Known rows, with every way that one mark hangs from another
J930(J68): [ 0.040 -0.459 -0.175  0.571  1.302 -0.288 -0.407  0.368  0.852  0.129
 -0.584  0.786  0.579  0.045 -0.201 -0.364  0.381  0.444  0.003 -1.075
  1.086  0.013 -0.271  0.094 -0.162  0.584 -1.117 -0.293  1.369 -0.346
  0.712 -0.429  0.351]
J720(J155 J800 J930): [-1.080 -3.036 -0.133 -0.053  1.888  2.014  0.704 -0.421  0.005  0.460
  0.576  1.647  1.118  1.749  1.335  1.063  0.806 -0.007  1.107 -1.518
 -2.658  0.420  0.533  0.301 -0.465 -1.058 -2.728 -0.323 -0.212  1.548
 -0.158 -3.202  0.424]
J155(J519 J720(J309 J800 J930)): [-0.598 -0.409  0.242 -0.643  4.339  2.024 -0.351  0.510 -0.513  0.894
  1.814  4.974  1.520 -0.106  1.252  5.997  1.082  0.508  3.087 -0.769
 -1.127 -0.342  1.007  0.234 -0.230  0.402 -3.743 -2.189 -1.083  1.909
 -0.123 -3.925 -1.731]
J570(J68 J993(J720(J155 J309 J930))): [-0.402 -2.197  0.348 -0.126  3.054  0.107  1.772  1.534  1.470  0.787
  0.848  4.716  3.407  1.086  1.981  6.363  0.527 -0.709 -2.375 -3.226
 -0.674 -0.735  1.695 -0.266 -0.459 -3.127  0.443 -0.695 -1.164  0.998
  1.127 -2.565  0.546]
J104(J720(J309)): [ 0.549 -1.120  0.586 -0.299  1.589  0.438  0.110 -0.211  4.830 -0.072
  0.055  1.590  0.315  0.762  0.422  2.521  0.608  0.327  0.413 -1.301
 -1.474 -0.289  0.833 -0.257  0.072  1.777  1.187  0.362  0.584  0.603
  0.659 -1.610  0.042]
J155(J519): [-0.315  0.616 -0.268 -0.130  1.152  0.452 -0.355 -0.333 -1.142  0.368
  0.865  1.587  0.096 -0.553 -0.204  1.791  0.307  0.168  1.134  0.394
 -0.261 -0.505  0.071 -0.114 -0.022  0.092 -1.290 -1.257 -0.340  0.323
  0.445  0.003 -1.068]
J519(J155(J720(J309 J800 J930))): [-1.185 -1.463  0.513  0.320  2.087  2.103  0.215 -0.037  0.037  0.215
  0.614  3.301  1.666  1.503  1.804  4.092  1.362  0.587  1.623 -2.261
 -0.823  0.048  0.989 -0.005  0.608 -0.304 -3.954 -0.371 -0.147  1.812
 -0.497 -3.998 -0.058]
J570(J993(J720(J155(J519) J800))): [-1.679 -1.372 -0.763 -0.296  2.873  1.148  0.493 -0.866 -1.715  0.769
  1.596  4.199  1.190  0.634  0.431  5.167  1.009  0.080  0.907 -1.536
 -1.924 -0.640  0.979  0.762 -0.176 -2.045 -4.104 -2.180 -1.702  0.931
  0.067 -1.247 -2.422]
J519(J155(J720(J309 J930(J68)))): [-0.451 -1.256  0.742  1.095  2.904  0.886 -0.217  0.245  0.311  0.465
 -0.321  3.464  2.537  1.124  1.281  3.035  1.728  0.755  0.664 -3.184
  1.262 -0.545  0.566 -0.275  0.796  0.348 -3.225 -0.861  1.372  0.976
  0.493 -3.228  1.095]
J800(J720(J155(J519) J309)): [ 1.065 -2.839 -0.157 -0.149  4.774  0.418  0.610 -2.461  0.557  0.721
  1.391  3.033  1.356  1.752  0.348  3.752  0.435 -0.509  1.368 -1.144
 -0.916 -0.653  0.526  0.484  1.515  0.142  0.483 -2.504  0.312  1.385
 -0.152 -2.637  0.812]
J104(J720(J309 J930(J68))): [ 0.474 -1.661  0.820  0.124  3.417  0.615  0.087  1.167  5.936  0.224
 -0.620  2.849  1.913  1.061  1.037  2.136  1.093  0.661  0.614 -2.888
 -1.080 -0.392  0.690 -0.457 -0.520  1.973 -0.960  0.469  1.626  0.650
  1.634 -3.126  1.115]
J519(J155(J720(J800))): [-1.905  0.001  0.103  0.676 -0.632  1.588 -0.394 -1.094 -2.222 -0.184
  0.237  1.653  0.080  0.748  0.560  2.104  1.217  0.712  1.207 -1.719
  0.328  0.005  0.163  0.154  0.965  0.332 -3.620 -0.858 -0.120  0.826
 -0.803 -1.286 -0.338]
J309(J720(J930)): [ 0.702 -1.347  0.546 -0.090  1.080  0.023  0.589  0.994  2.153  0.043
 -0.036  1.504  1.923 -0.198  0.763  1.144 -0.061  0.002  1.123 -3.156
  1.212 -0.594 -0.008 -0.128  0.635  0.398 -1.185  0.560 -1.283  0.449
  0.500 -0.858  0.604]
J993(J720(J155(J519) J800 J930)): [-1.365 -1.846 -0.521  0.124  2.757  2.313  0.394  0.539 -0.837  1.100
  1.728  4.303  1.073  1.952  1.133  3.434  1.141  0.292  2.390 -2.102
 -3.348 -0.555  0.459  0.604 -0.482 -2.393 -4.622 -2.751 -1.750  1.375
  0.116 -2.896 -0.861]
J309(J720(J155 J800 J930)): [-0.338 -3.761  0.076  0.083  2.284  1.561  0.913 -0.385  1.534  0.311
  0.567  2.872  2.025  1.398  1.084  1.888  0.522  0.107  1.977 -4.119
 -0.972 -0.028  0.415  0.483  0.552 -0.210 -3.523 -0.192 -1.069  1.497
 -0.112 -3.007  0.310]
J720(J155 J309 J800 J930): [-0.288 -4.265 -0.094 -0.310  3.978  2.193  0.957 -0.186  1.857  0.680
  0.948  2.867  1.824  2.094  1.607  2.825  0.649 -0.025  1.070 -1.703
 -3.251  0.595  1.223  0.476 -0.233 -1.062 -2.177 -0.305  0.346  2.072
 -0.121 -4.674  0.044]
J570(J68 J993(J720(J309 J800))): [-0.652 -0.456 -0.454 -0.663  1.970  0.025  1.114  2.357  1.851  0.167
  0.991  4.201  1.634  0.118  1.298  6.745 -0.205 -0.178 -1.807 -2.080
 -0.369  0.102  1.462  0.119 -0.555 -2.274 -0.346 -0.148 -1.375  0.622
  0.861 -1.458 -1.578]
J519(J155(J720(J309 J800 J930(J68)))): [-0.993 -1.765  0.349  0.813  3.150  1.876 -0.177  0.405  0.849  0.370
  0.001  4.296  2.279  1.564  1.605  3.701  1.661  0.969  1.498 -3.324
  0.123  0.155  0.707  0.085  0.497  0.288 -5.108 -0.703  1.267  1.450
  0.257 -4.216  0.367]
J993(J570 J720(J800)): [-0.837 -0.234 -0.977  0.128 -0.806  0.104  0.345  1.748 -0.062  0.376
  0.945  1.189 -1.362  0.989 -0.113  1.295  0.171  0.225  0.526  0.864
 -1.667  0.043  0.389  1.043 -0.713 -2.840 -2.785 -1.794 -1.759  0.729
  0.043 -0.670 -1.312]
J155(J519 J720(J309 J800 J930(J68))): [-0.667 -0.801  0.066 -0.130  5.388  1.708 -0.695  0.994  0.370  1.043
  1.262  6.047  2.058 -0.095  1.070  5.504  1.492  0.873  3.117 -1.700
 -0.193 -0.279  0.900  0.305 -0.224  0.996 -4.849 -2.631  0.221  1.580
  0.594 -4.394 -1.281]
J993(J570(J68(J930)) J720(J155 J309 J800)): [-0.410 -3.811 -0.589  0.877  1.368  0.109  0.956  3.176  2.564  0.829
  1.622  3.457 -0.071  1.178  0.822  5.596  1.576  0.921 -0.698 -1.837
 -3.127  0.095  1.011  1.069 -0.741 -4.404  0.902 -2.077 -0.011  1.893
  0.782 -1.678  1.263]

Rows
[ 0.361  0.007 -0.471  0.171 -0.099 -0.789  0.898  3.035  1.556  0.645
  1.192  2.426 -0.019  0.711  0.456  4.246 -0.057 -0.206 -1.948 -0.061
 -0.306 -0.384  1.161  0.297 -0.625 -3.255  1.155 -2.042 -1.081  0.632
  1.056 -0.649  0.022]
J993(J570(J68) J720(J309))
[-0.819 -1.010 -0.559  0.918 -1.130 -0.417  0.980  1.436 -0.803  0.658
  1.013  1.909 -0.394  1.318  0.299  2.737  0.488 -0.336 -2.046 -0.931
 -0.567 -0.630  0.699  0.324 -0.405 -3.527  0.400 -2.836 -1.171  0.645
  0.776 -0.073  0.924]
J993(J570(J68) J720(J155))
[ 1.466 -3.623  0.443 -0.228  4.143  0.307  1.361 -1.052  2.292  0.486
  0.530  2.041  2.382  2.484  1.313  2.028  0.157 -0.854  0.745 -2.030
 -1.068 -0.451  0.553  0.307  1.162 -0.281  1.018 -0.749  0.235  1.556
 -0.239 -4.082  2.668]
J800(J720(J155 J309 J930))
[ 1.106 -3.540  0.032  0.312  6.659  0.545  0.600 -1.164  2.047  1.000
  0.803  4.318  3.025  2.057  0.995  3.471  0.894 -0.217  1.829 -2.730
 -0.465 -0.777  0.392  0.317  1.005  0.410 -1.563 -2.424  1.219  1.586
  0.973 -4.521  1.915]
J800(J720(J155(J519) J309 J930(J68)))
[-0.247 -4.400  0.011  0.702  3.715  1.304  0.534  0.148  2.242  0.432
 -0.035  3.655  2.564  1.395  0.871  1.639  1.027  0.572  2.132 -4.991
  0.162  0.033  0.201  0.530  0.575  0.324 -4.503 -0.611  0.481  1.312
  0.617 -3.319  0.667]
J309(J720(J155 J800 J930(J68)))
[-1.072  0.165  0.324 -0.180  1.161  1.388 -0.211  0.673 -0.805  0.228
  0.629  2.508  0.827  0.068  1.078  2.316  0.756  0.346  2.011 -1.042
 -0.330 -0.078  0.406  0.164 -0.158  0.357 -3.003 -0.803 -1.228  1.024
 -0.557 -2.696 -0.485]
J155(J720(J800 J930))
[-0.889 -3.819  0.104  0.196  5.669  2.668  0.055 -0.505  4.428  0.906
  0.829  5.614  2.086  2.076  1.380  4.918  2.019  0.950  2.613 -3.674
 -3.446 -0.354  1.101  0.035 -0.471  1.429 -4.066 -1.632  1.435  2.076
  1.706 -4.872 -0.350]
J104(J720(J155(J519) J309 J800 J930(J68)))
[-0.657 -3.136 -0.471  0.013  3.072  1.714  0.164 -1.560 -0.116  0.601
  1.442  3.758  0.996  0.625  0.165  3.615  0.727  0.429  2.633 -3.062
 -0.507 -0.321  0.283  0.611  0.984  0.163 -3.893 -1.935 -0.953  1.448
  0.002 -1.611 -1.534]
J309(J720(J155(J519) J800))
[-0.279 -1.602  0.261  0.040  4.346  1.300 -0.367  1.267  1.585  0.586
  0.489  4.407  1.975  0.409  1.187  3.772  1.163  0.770  2.127 -2.027
  0.138  0.196  0.816  0.455 -0.292  0.830 -3.726 -1.214  0.563  1.252
  0.131 -4.609 -0.568]
J155(J720(J309 J800 J930(J68)))
[-0.017  0.663  0.294 -0.345  3.232  0.704 -0.736 -0.525 -1.182  0.828
  1.553  3.833  0.772 -0.627  0.132  5.074  0.966  0.279  1.792  0.096
  0.750 -0.667  0.820  0.135  0.289  0.888 -1.208 -2.691 -0.499  0.954
 -0.291 -1.597 -1.653]
J155(J519 J720(J309))
[-0.030 -1.554 -0.444 -0.359  1.734  0.556  0.949  2.881  2.318  0.818
  1.366  3.045  0.357  1.616  1.141  3.351  0.420  0.134  0.754  0.268
 -3.243  0.101  1.204  0.961 -1.078 -3.366 -2.705 -1.436 -1.648  1.600
  0.417 -3.152 -0.784]
J993(J570 J720(J309 J800 J930))
[-0.465  0.157  0.284  0.467 -0.179 -1.664  0.529  3.352  1.497  0.051
  0.091  2.188  1.170 -1.667  0.537  4.782  0.769  0.596 -2.173 -2.801
  0.329 -0.847  0.229 -0.156 -0.472 -2.603  2.413  0.443 -0.851 -0.286
  1.217  1.854  1.157]
J570(J68(J930) J993(J720))
[-1.056 -1.221  0.172  0.433  1.328  1.754 -0.141 -0.970 -0.456  0.075
  0.668  2.856  0.637  1.256  0.940  3.961  1.077  0.668  1.183 -1.567
 -0.098  0.197  0.773  0.230  1.035  0.063 -3.167 -0.849  0.301  1.326
 -0.705 -2.502 -0.876]
J519(J155(J720(J309 J800)))
[-1.344 -2.308 -0.421 -0.138  3.174  2.392  0.318 -0.690 -1.159  0.785
  1.370  3.276  1.234  1.212  1.154  2.781  1.098  0.210  2.168 -1.260
 -2.809 -0.077  0.496  0.246 -0.372 -0.865 -4.025 -1.636 -0.538  1.835
  0.182 -3.109 -0.576]
J720(J155(J519) J800 J930)
[ 0.425 -1.644 -0.194  0.068  2.641  0.206  0.438 -2.767 -0.968  0.395
  1.049  1.956  0.837  1.417  0.002  1.850  0.344 -0.498  1.464 -1.160
 -0.328 -0.942 -0.108  0.341  1.424  0.376 -0.093 -2.528 -0.292  0.923
 -0.056 -1.468  1.017]
J800(J720(J155(J519)))
[ 0.544 -1.379  0.971 -0.527  2.178  0.944  0.486  0.932  5.002  0.146
  0.076  2.083  1.267  1.018  1.297  2.697  0.739  0.147  0.736 -2.058
 -2.147 -0.457  0.860 -0.578 -0.411  1.432  0.590  0.841  0.230  1.012
  1.036 -2.649  0.718]
J104(J720(J309 J930))
[-0.767  1.165 -0.067 -0.192 -0.424 -1.096  0.898  2.028  0.006 -0.029
  0.254  2.418  1.342 -0.678  0.673  4.289 -0.134 -0.442 -2.561 -1.864
  1.200 -0.705  0.682 -0.340 -0.373 -1.891  0.895 -0.279 -1.679 -0.435
  0.998  1.069 -0.262]
J570(J68 J993(J720))
[-0.699 -3.888 -0.465  0.234  6.169  2.238  0.145 -0.123  1.423  1.246
  1.182  5.223  2.456  1.648  1.258  4.265  1.449  0.639  2.132 -2.176
 -2.568  0.131  0.991  0.489 -0.397 -0.385 -4.536 -2.050  1.305  2.117
  0.943 -4.904 -0.701]
J720(J155(J519) J309 J800 J930(J68))
[-1.900 -1.913 -0.543  0.478  2.287  0.394  0.488  1.784 -0.248  0.578
  1.513  4.868  1.405 -0.671  0.843  7.265  1.877  0.909 -0.289 -3.411
 -1.994 -0.729  0.631  0.293 -0.525 -2.922 -1.057 -1.661 -0.956  1.110
  1.135 -0.190 -0.195]
J570(J68(J930) J993(J720(J155(J519) J800)))
[-0.773  0.904  0.315 -0.182  0.119 -0.664  1.230  3.033  0.262  0.221
  0.244  2.827  2.296 -0.484  1.506  4.597 -0.086 -0.529 -2.181 -2.440
  0.725 -0.982  0.790 -0.644 -0.771 -2.338  0.276  0.205 -2.076 -0.011
  1.430 -0.062  0.546]
J570(J68 J993(J720(J930)))
[-1.773 -1.431 -0.796  0.448  1.089  1.408  0.971  2.239 -1.235  1.185
  2.194  4.611  0.530  1.400  1.302  5.270  0.997  0.030  0.404 -1.372
 -2.770 -0.757  0.920  0.358 -1.016 -4.011 -3.381 -3.568 -2.093  2.027
  1.459 -2.178 -0.317]
J993(J570(J68) J720(J155(J519) J800 J930))
[-0.724 -1.770  0.076  0.147  2.708  1.596  0.246 -0.701 -1.275  0.921
  0.968  2.588  1.619  0.802  0.844  2.243  1.125 -0.079  1.431 -1.231
 -1.716 -0.739  0.300 -0.116 -0.128 -0.682 -2.232 -1.707 -0.345  1.335
  0.531 -1.852  0.395]
J720(J155(J519) J930)
[-1.039 -2.900 -0.088 -0.402  3.284  1.103  1.789  1.722  1.406  0.729
  1.165  5.375  3.062  1.488  2.267  7.011  0.475 -0.449 -1.527 -3.428
 -1.828 -0.144  1.822  0.075 -0.660 -3.136 -1.442 -0.592 -1.380  1.591
  0.838 -3.497 -0.303]
J570(J68 J993(J720(J155 J309 J800 J930)))
[ 0.740 -1.531 -0.209  0.420  2.610 -0.659  0.527  3.140  2.827  1.097
  0.346  3.203  1.352  1.384  0.526  2.445  0.782  0.283  0.038 -0.707
 -0.835 -0.353  0.830  0.687 -0.993 -2.681 -2.025 -1.971 -0.132  0.764
  1.330 -2.527  0.615]
J993(J570 J720(J309 J930(J68)))
[ 0.111 -0.257  0.427  0.158  5.100  0.807 -0.728  0.926  0.234  1.102
  0.890  5.271  2.431 -0.356  0.748  5.080  1.291  0.642  2.286 -1.695
  0.918 -0.843  0.731 -0.058 -0.119  1.009 -3.127 -2.719  0.417  1.078
  0.747 -3.474 -0.296]
J155(J519 J720(J309 J930(J68)))
[ 0.058  0.008  0.606 -0.478  4.063  1.033 -0.365  0.367 -0.479  1.041
  1.445  4.464  1.822 -0.394  0.945  5.427  1.071  0.142  2.298 -0.620
  0.067 -0.840  0.844 -0.121  0.022  0.498 -1.866 -2.355 -0.982  1.318
  0.163 -3.047 -0.697]
J155(J519 J720(J309 J930))
[-0.788 -1.542 -0.247  0.768 -0.418  0.011  1.333  2.354 -0.341  0.897
  0.935  2.439  0.667  1.566  1.204  2.980  0.676 -0.435 -1.682 -1.516
 -1.123 -0.853  0.779  0.073 -0.814 -3.922 -0.359 -2.410 -1.546  1.148
  1.202 -1.239  1.676]
J993(J570(J68) J720(J155 J930))
[ 0.019 -3.403  0.170  0.201  4.994 -0.016  1.045  0.791  2.023  1.101
  0.090  4.781  3.708  1.525  1.245  4.236  1.188 -0.123 -0.783 -3.155
 -0.532 -0.497  1.327  0.461 -0.379 -1.967 -2.266 -0.964  0.151  0.707
  1.051 -3.332  0.246]
J570(J993(J720(J155 J309 J930(J68))))
[-0.669 -3.502 -0.369 -0.435  5.037  2.653  0.528 -0.522  0.453  1.076
  1.760  4.366  1.881  1.618  1.437  4.449  1.065  0.126  2.132 -1.249
 -3.522  0.106  1.167  0.402 -0.352 -1.082 -3.206 -1.603 -0.071  2.427
  0.307 -4.609 -0.778]
J720(J155(J519) J309 J800 J930)
[-0.009 -2.356 -0.140  0.502  1.491  0.249  1.567  2.492  1.470  1.114
  1.381  3.645  1.282  2.068  1.520  4.695  0.704 -0.486 -1.664 -1.650
 -1.569 -0.655  1.452  0.228 -0.794 -4.144  0.348 -2.447 -1.098  1.615
  1.083 -2.679  1.341]
J993(J570(J68) J720(J155 J309 J930))
[-0.625 -3.212 -0.668 -0.310  4.526  2.265  0.178 -1.474  0.161  0.855
  1.740  3.874  0.854  1.344  0.622  4.293  0.973  0.285  1.725 -0.718
 -2.657  0.300  1.042  0.690  0.069 -0.529 -2.713 -2.117  0.345  1.981
 -0.066 -3.171 -1.658]
J720(J155(J519) J309 J800)
[-0.654 -3.636 -0.123  0.225  3.014  0.149  1.165  2.187  2.470  0.535
  1.064  4.598  1.915  0.295  1.318  7.145  1.463  0.660 -1.468 -3.621
 -2.146 -0.117  1.273  0.537 -0.552 -3.280  0.805 -0.357 -0.118  1.261
  0.692 -1.848  0.460]
J570(J68(J930) J993(J720(J155 J309 J800)))
[-0.383 -3.627 -0.216  0.158  1.686  1.330  0.612 -1.444  1.116  0.125
  0.554  2.397  0.992  1.088  0.291  1.611  0.331  0.239  1.592 -3.389
 -0.150  0.090  0.357  0.695  0.934  0.187 -2.771 -0.631 -0.463  1.118
 -0.425 -1.749 -0.503]
J309(J720(J155 J800))
[-0.240 -3.799 -0.386 -0.205  3.313  1.790  0.540 -1.140  1.120  0.520
  0.930  2.390  0.764  1.923  0.757  2.508  0.562  0.162  0.569 -1.010
 -2.346  0.764  1.043  0.692  0.021 -0.686 -1.415 -0.790  0.749  1.671
 -0.464 -3.516 -0.844]
J720(J155 J309 J800)
[-0.584 -0.672 -0.036 -0.768  2.473  0.461  1.478  3.316  2.323  0.345
  1.006  4.745  2.659  0.235  2.145  6.776  0.022 -0.232 -1.478 -2.483
 -1.187 -0.109  1.555 -0.135 -0.970 -2.742 -0.974  0.155 -1.701  1.022
  1.139 -2.559 -0.904]
J570(J68 J993(J720(J309 J800 J930)))
[ 0.360 -2.000  0.149 -0.077  3.425  0.700  0.704 -1.694 -0.516  0.610
  1.039  2.344  1.783  1.622  0.932  2.041  0.472 -0.592  1.843 -1.780
 -0.877 -1.113 -0.103  0.083  1.073 -0.014 -0.747 -2.104 -0.677  1.316
  0.352 -2.515  1.770]
J800(J720(J155(J519) J930))
[-0.310 -0.847  0.095 -0.424  2.606  1.204 -0.331 -0.135  0.240  0.338
  1.084  3.045  0.378  0.097  0.607  3.943  0.554  0.491  1.660 -0.343
  0.004  0.278  0.896  0.554  0.138  0.715 -1.707 -1.299 -0.380  1.112
 -0.832 -2.813 -1.468]
J155(J720(J309 J800))
[ 0.034 -2.995  0.574 -0.023  2.456  1.113  0.362 -1.794  4.001  0.308
  0.255  2.116  0.689  1.929  0.562  2.663  1.094  0.139  0.185 -2.189
 -2.084 -0.194  1.079 -0.073  0.252  1.439  0.857 -0.472  0.960  1.122
  0.303 -2.330  0.573]
J104(J720(J155 J309))
[-0.385 -3.412 -0.914  0.108  2.105  0.915  0.898  0.345  0.864  1.008
  1.593  3.032 -0.241  2.511  0.345  3.423  0.627  0.112  0.322  0.019
 -3.144  0.190  1.348  1.485 -0.461 -3.260 -2.458 -2.737 -0.786  1.708
 -0.237 -2.898 -0.865]
J993(J570 J720(J155 J309 J800))
